Each row was made from one path, in order. Every step used is in the known rows, and no mark comes twice. Write each row's path.
Known rows
A-T-U-S-F: [ 4.02  0.40 -3.44 -1.00  4.00  0.05  1.33  1.27 -0.58 -0.42  1.72  0.20
  0.28  1.01  0.85  0.98  4.38  1.08  0.59  1.30  1.44  2.79 -5.21 -0.80]
F-P-S-M: [ 5.00  2.11 -1.26 -1.73  0.72  2.21  0.20  2.34 -1.16 -2.24 -0.18  1.75
  0.45  0.63 -0.01 -0.09  1.63  2.34 -0.53  2.12  0.53  0.57  0.33 -1.17]
A-T-U-S-M: [ 2.78  1.77 -0.78 -0.37  1.38  0.62  1.45  1.72 -0.65 -1.20  2.09  1.08
 -0.79 -0.12  0.48  0.34  2.96  1.00 -1.18  2.38  1.23  1.19 -1.20 -1.06]
F-P-A-T-S-U: [ 4.52  0.23 -3.91  1.02  4.59  0.12  2.82  1.34 -1.45 -2.96  1.72  0.82
 -0.84 -0.72  1.61  2.17  2.22  0.53 -3.72  0.61  0.54 -0.88 -4.06 -1.29]
S-F-P: [ 6.38  1.22 -4.29  0.25  1.16  1.06 -1.13  2.53 -1.80 -1.27 -1.00  1.70
  1.11  1.72  0.03  1.27  2.77  2.35  0.15  1.50 -0.87  1.27 -0.89 -1.53]
A-T: [ 4.03  0.34 -2.15 -2.17  4.71 -0.35 -1.62  1.23 -1.23 -1.32  3.42  0.39
  0.34 -0.06  1.71  3.64  2.96  1.19 -1.04  1.48  1.88  1.36 -0.93  1.51]
M-D: [ 7.34  2.45 -4.82  2.17  0.67  0.79 -3.21 -1.70 -1.85 -2.51  0.81  0.56
 -2.16 -0.20 -0.36  1.92  2.97  0.29 -2.25  2.99 -1.01  3.66 -1.83  2.18]
S-M: [ 3.84  3.11 -2.31  0.38  1.10  0.86 -1.94  0.33 -0.63 -1.38  1.10  3.49
 -0.18 -0.49  0.41  1.18  2.61  1.67  0.31  2.99  0.33  2.37  0.11 -0.23]
P-F: [ 5.07  1.55 -4.88 -2.49  0.53  1.34 -3.10 -0.78 -0.13 -0.23  0.99  0.70
  1.57  0.84  0.75  2.04  4.57  1.97  1.97  1.52 -0.52  2.93  0.80  0.82]
F-P-A-T: [ 5.12 -0.69 -1.51 -2.91  4.58  0.02 -0.37  1.27 -1.73 -3.73  2.21 -0.06
 -0.66  1.15  1.28  3.20  1.71  2.26 -1.24  1.72  0.04  0.50 -0.78  0.50]
P-A: [ 5.98  2.51 -3.50 -0.77  2.19  1.70 -1.34 -1.37 -1.51 -4.80  0.92  0.72
 -1.82  0.97  0.53  2.33  3.27  1.82 -0.40  3.95 -2.35  2.58 -2.36  0.84]
S-M-D: [ 6.33  2.30 -3.54  2.09  0.58  0.41 -2.88 -1.67 -1.40 -2.32  0.68  2.22
 -2.24 -0.65 -0.48  1.00  1.84  0.88 -1.38  3.02 -0.39  3.71 -0.91  1.36]
U-S: [ 4.69  3.20 -2.30  1.06  0.66  1.83  0.36  1.74 -1.72 -2.15  1.42 -1.51
 -0.58  1.61  1.58  1.07  4.80  0.58 -1.22  2.73  0.07  1.64 -0.73  0.99]
U-S-T-P-F: [ 4.10 -0.07 -2.69 -4.14  1.88  1.08 -0.51 -0.07 -1.29 -0.57  0.57 -0.66
  0.63  2.08  0.77  1.26  4.47  2.20  0.87  0.41 -0.44  0.90  2.35  0.45]
U-S-F: [ 4.64  1.69 -3.67  0.11  3.45  0.69 -0.15  0.78 -0.87 -0.88  0.83  0.74
  0.55  1.72  1.48  0.83  4.53  1.54  1.82  1.71  1.05  3.58 -3.55  0.06]
T-U: [ 4.91  2.86 -5.07  0.01 -0.14  1.33 -0.05  0.61 -0.87 -0.78  1.60  0.54
 -0.84 -1.17 -1.42  2.01  4.80 -0.38 -3.31  3.25 -1.34  1.39 -4.65 -1.19]
P-A-T: [ 4.51 -0.23 -1.70 -3.04  5.42 -0.19 -0.85  0.07 -1.30 -3.52  3.16  0.16
 -0.92  0.55  1.64  3.51  2.36  1.87 -0.72  2.13  0.63  1.54 -1.73  1.45]
U-S-P: [ 4.30  2.44 -1.74  1.29  2.83  0.05  1.54 -0.70 -3.01 -2.63 -0.67  1.04
 -1.69  1.29  0.43 -0.13  4.05  0.41 -1.26  2.10 -0.76  0.63  0.45 -0.14]
F-P-A: [ 6.88  1.88 -3.15 -0.65  0.94  1.98 -0.68  0.41 -2.11 -5.04 -0.41  0.43
 -1.49  1.85  0.03  1.79  2.31  2.43 -1.12  3.35 -3.17  1.00 -0.88 -0.45]
U-S-P-F: [ 4.36  0.99 -3.20 -1.92  1.75  0.47 -0.32 -1.55 -1.39 -0.97 -0.36  0.60
  0.46  1.65  0.67  0.20  4.46  1.68  1.67  0.91 -0.72  1.73  1.90  0.12]
F-P-S-T: [ 5.21  1.07 -1.36 -2.77  5.15  0.92  1.62  3.43 -2.07 -1.47  2.40 -2.30
  1.33  1.38  0.20  2.04  3.19  1.82 -1.45  0.88  0.62 -0.74  1.39  0.85]
P-A-T-S-U: [ 4.06  0.59 -4.05  0.94  5.18  0.00  2.47  0.44 -1.09 -2.85  2.31  0.96
 -1.00 -1.14  1.82  2.47  2.69  0.24 -3.43  0.94  0.91 -0.13 -4.79 -0.63]
T-S-P-A: [ 5.52  1.21 -2.22  0.19  4.09  0.84  1.13 -2.01 -2.43 -5.61 -1.34  1.33
 -2.82  1.38  0.21  0.82  2.75  1.63 -1.44  3.20 -1.98  1.26 -1.13 -0.05]
A-T-S-M: [ 3.12  0.57 -0.56  0.11  3.57  0.38 -0.10  1.89 -0.50 -1.86  0.94  2.19
 -0.09 -0.08  1.39  1.24  1.89  1.79 -1.10  1.93  2.82  1.30  0.69 -0.17]

Write each row's path
[ 4.61  1.41 -2.26  2.03  3.90  0.10  1.07 -0.58 -2.70 -2.92 -2.00  1.93
 -1.42  0.67  0.18  0.32  3.46  0.59 -2.38  2.03  0.05  0.47  0.62 -0.32]  T-S-P
[ 4.25  0.18 -3.22 -1.46  4.41  0.13  1.63  0.68 -0.59 -1.51  1.57  0.07
 -0.34  1.31  0.79  0.96  4.13  1.43  0.71  1.61  0.81  2.88 -5.64 -0.78]  P-A-T-U-S-F
[ 6.70  1.93 -2.94  0.50  0.98  1.19 -1.76 -1.12 -1.35 -2.79  0.41  1.15
 -1.98 -0.25 -0.54  0.37  1.67  1.04 -1.65  2.63  0.17  3.17 -1.50  1.33]  P-S-M-D
[ 4.30 -0.35 -1.71 -3.17  2.83  0.81 -0.82  0.54 -2.45 -2.40  0.40  1.18
 -1.41  0.87  0.86  2.30  2.85  1.30 -2.53  1.39  0.33 -0.03 -0.62  0.17]  A-T-P
[ 5.59  0.02 -3.02 -0.55  1.63  0.66  1.27  3.66 -1.79 -1.12 -0.12 -0.03
  0.71  1.96  0.19  0.85  2.87  1.93 -0.87  0.84 -0.08  0.28 -1.87 -2.08]  A-T-U-S-F-P
[ 4.02  0.72 -3.63 -1.81  2.39  0.10  0.46  1.26 -0.77 -0.56  3.05  0.04
 -0.56 -1.32 -0.65  2.85  3.99 -0.16 -3.43  2.17  0.31  0.74 -4.51 -0.80]  A-T-U
[ 4.65  0.99 -4.10 -2.17  1.92  0.19 -1.67 -2.20 -1.18 -0.63 -0.47  1.88
  0.68  0.95  0.18  0.92  4.16  1.83  1.83  1.07 -1.02  2.05  1.68  0.10]  S-P-F
[ 5.05  0.84 -1.32 -2.49  3.61  1.43  1.26 -0.62 -2.56 -5.09  0.47 -0.65
 -2.81  2.16  0.50  1.61  3.14  2.03 -1.50  2.83 -2.25  0.55 -0.77  0.43]  U-S-T-P-A
[ 4.59 -0.69 -1.35 -0.48  5.15  0.81  0.80  1.67 -1.22 -3.85  0.89 -0.98
 -0.81  1.07  1.93  2.45  2.69  1.50 -2.67  1.86  2.08  0.88 -0.95  1.02]  P-A-T-S
[ 5.33 -0.01 -1.28 -5.38  3.14  2.65  1.07  1.56 -2.00 -3.11  0.18 -1.05
 -0.47  1.37  0.63  1.11  2.81  1.46 -2.60  1.15  1.15 -0.42 -1.94  0.38]  A-T-P-S
[ 5.76  2.38 -4.98 -0.49  2.02  1.73  2.37  1.52 -1.64 -2.18  1.32  0.67
  0.16 -0.70  0.49  1.22  2.73  0.44 -2.98  0.82 -0.71 -0.96 -4.74 -1.62]  F-P-S-U
[ 5.86  1.44 -2.77 -2.08  1.61  2.13 -0.58 -1.64 -2.37 -5.38 -0.72  1.11
 -2.99  1.62  0.13  1.61  2.97  1.92 -1.47  3.58 -2.92  1.36 -2.09  0.05]  T-P-A
[ 5.02 -1.03 -1.21 -0.36  4.51  0.91  1.14  2.60 -1.55 -3.99  0.18 -1.12
 -0.63  1.51  1.69  2.22  2.23  1.82 -3.01  1.61  1.67  0.10 -0.22  0.40]  F-P-A-T-S
[ 5.59  1.22 -4.14 -2.55  4.30  1.50 -0.42  0.58 -0.56 -1.25  0.43  1.05
  1.26  1.18  0.71  0.88  3.73  2.00  1.66  1.43  1.37  3.27 -4.73  0.05]  P-S-F
[ 4.24 -0.61 -1.13 -2.83  6.45 -0.95  0.14 -0.93 -2.00 -3.85  2.19  0.95
 -1.57  0.56  1.19  2.74  2.08  1.75 -0.81  1.81  0.25  0.96 -1.14  0.93]  S-P-A-T
[ 4.30 -0.92 -3.21 -5.07  1.76  0.92 -1.98 -0.57 -0.90 -0.75  0.34  0.72
  0.63  1.39  0.95  1.89  3.69  2.30  0.78  0.37  0.08  1.24  1.15  0.33]  A-T-P-F
[ 4.77 -0.55 -3.47 -2.65  3.15  0.07  1.52  1.13 -0.89 -1.88  2.02  0.17
 -0.99 -0.28 -0.84  2.27  3.03  0.97 -2.57  1.92 -0.58  0.71 -5.30 -1.79]  S-F-P-A-T-U
[ 5.10 -0.58 -2.90 -4.35  5.15  1.22  0.35  0.75 -1.10 -1.64 -0.01  1.10
  0.58  1.52  0.85  0.86  3.12  2.19  0.82  0.66  1.78  2.13 -4.44 -0.34]  A-T-P-S-F
[ 5.13  2.83 -5.19 -0.62  2.95  1.57  1.89  0.29 -1.13 -1.94  2.31  0.88
 -0.08 -1.27  0.80  1.56  3.37  0.03 -2.51  1.22 -0.11  0.17 -5.77 -0.71]  P-S-U
[ 4.59  1.56 -1.58 -2.90  6.01  0.74  1.06  2.16 -1.58 -1.26  3.31 -2.11
  1.11  0.79  0.55  2.41  3.80  1.40 -0.96  1.31  1.17  0.34  0.41  1.80]  P-S-T
[ 3.80  1.43 -1.96 -0.63  1.50  1.03  2.41  2.42 -1.24 -1.40  2.65 -2.29
 -0.89  0.62  0.72  1.35  4.66 -0.14 -3.01  2.10  0.65  0.51 -3.10 -0.24]  A-T-U-S
[ 6.13  1.23 -3.40  0.51  0.87  1.26  0.20  3.24 -1.95 -1.54 -0.92  0.44
  0.86  2.47  0.53  0.57  3.10  2.22  0.00  1.30 -0.59  0.94 -0.70 -1.53]  U-S-F-P
[ 4.82 -0.02 -3.24 -2.40  2.27  0.42  1.37  1.28 -1.19 -2.26  2.21 -0.31
 -1.31 -0.50 -0.94  2.52  3.09  0.63 -3.54  2.29 -0.97  0.12 -4.38 -1.50]  F-P-A-T-U
[ 5.13  1.78 -2.16 -0.36  2.96  0.81  2.20 -1.98 -2.49 -5.22 -0.37  0.45
 -3.25  1.34 -0.33  0.34  3.35  1.10 -1.50  3.37 -2.83  1.09 -2.44 -0.64]  T-U-S-P-A
[ 3.56  1.99 -1.06 -0.29  5.16 -0.08  1.41  2.41 -1.81 -0.95  3.78 -2.44
  0.32  1.32  1.31  2.37  4.57  0.96 -0.80  1.57  0.89  0.62  1.46  1.79]  U-S-T
[ 4.45  2.89 -2.95  0.72 -0.25  1.83  2.04  1.98 -1.34 -1.54  1.60 -1.91
 -1.11  0.69  0.16  0.77  5.26 -0.29 -2.91  2.86 -0.48  0.99 -3.20 -0.49]  T-U-S
[ 3.23  2.76 -1.50  0.47  0.12  1.16  1.19  1.45 -0.67 -1.33  1.35  1.37
 -0.90 -0.07  0.12  0.01  3.41  0.88 -1.09  2.91  0.37  1.45 -1.30 -1.26]  T-U-S-M
[ 5.05 -1.25 -1.74 -3.20  5.43 -0.35 -0.30  1.11 -1.50 -3.36  2.04  0.41
 -0.33  1.31  1.33  2.98  1.71  2.61 -0.25  1.35  0.40  1.04 -1.67  0.23]  S-F-P-A-T
[ 4.13 -0.76 -2.86 -2.36  3.71 -0.17 -0.39 -1.15 -1.05 -1.05 -0.58  0.99
  0.77  1.20  0.86  0.92  3.66  1.91  0.83  0.26  0.69  1.26  2.03  0.17]  A-T-S-P-F
[ 4.05  1.12 -1.75 -1.05  1.90  1.10  2.73  1.79 -1.28 -2.51  2.55 -2.46
 -1.51  0.91  0.64  1.26  4.32  0.23 -2.84  2.44  0.05  0.65 -3.47 -0.27]  P-A-T-U-S
[ 6.81  1.11 -3.61 -0.94  2.25  1.39 -0.53  0.22 -1.75 -4.49 -0.65  1.15
 -1.06  2.07  0.14  1.50  2.31  2.87  0.30  2.86 -2.64  1.86 -2.22 -0.90]  S-F-P-A
[ 7.19  1.60 -2.86  0.54  0.41  1.35 -1.36 -0.25 -1.67 -2.94 -0.22  1.00
 -1.79  0.15 -0.80  0.13  1.25  1.32 -2.02  2.37 -0.25  2.42 -0.75  0.69]  F-P-S-M-D
[ 3.69  1.17 -1.47  0.17  3.47 -0.44  3.02 -0.24 -2.78 -2.09  0.23  0.50
 -1.93  0.55 -0.19  0.04  3.92 -0.08 -2.51  1.70 -0.37 -0.11 -1.20 -1.01]  A-T-U-S-P
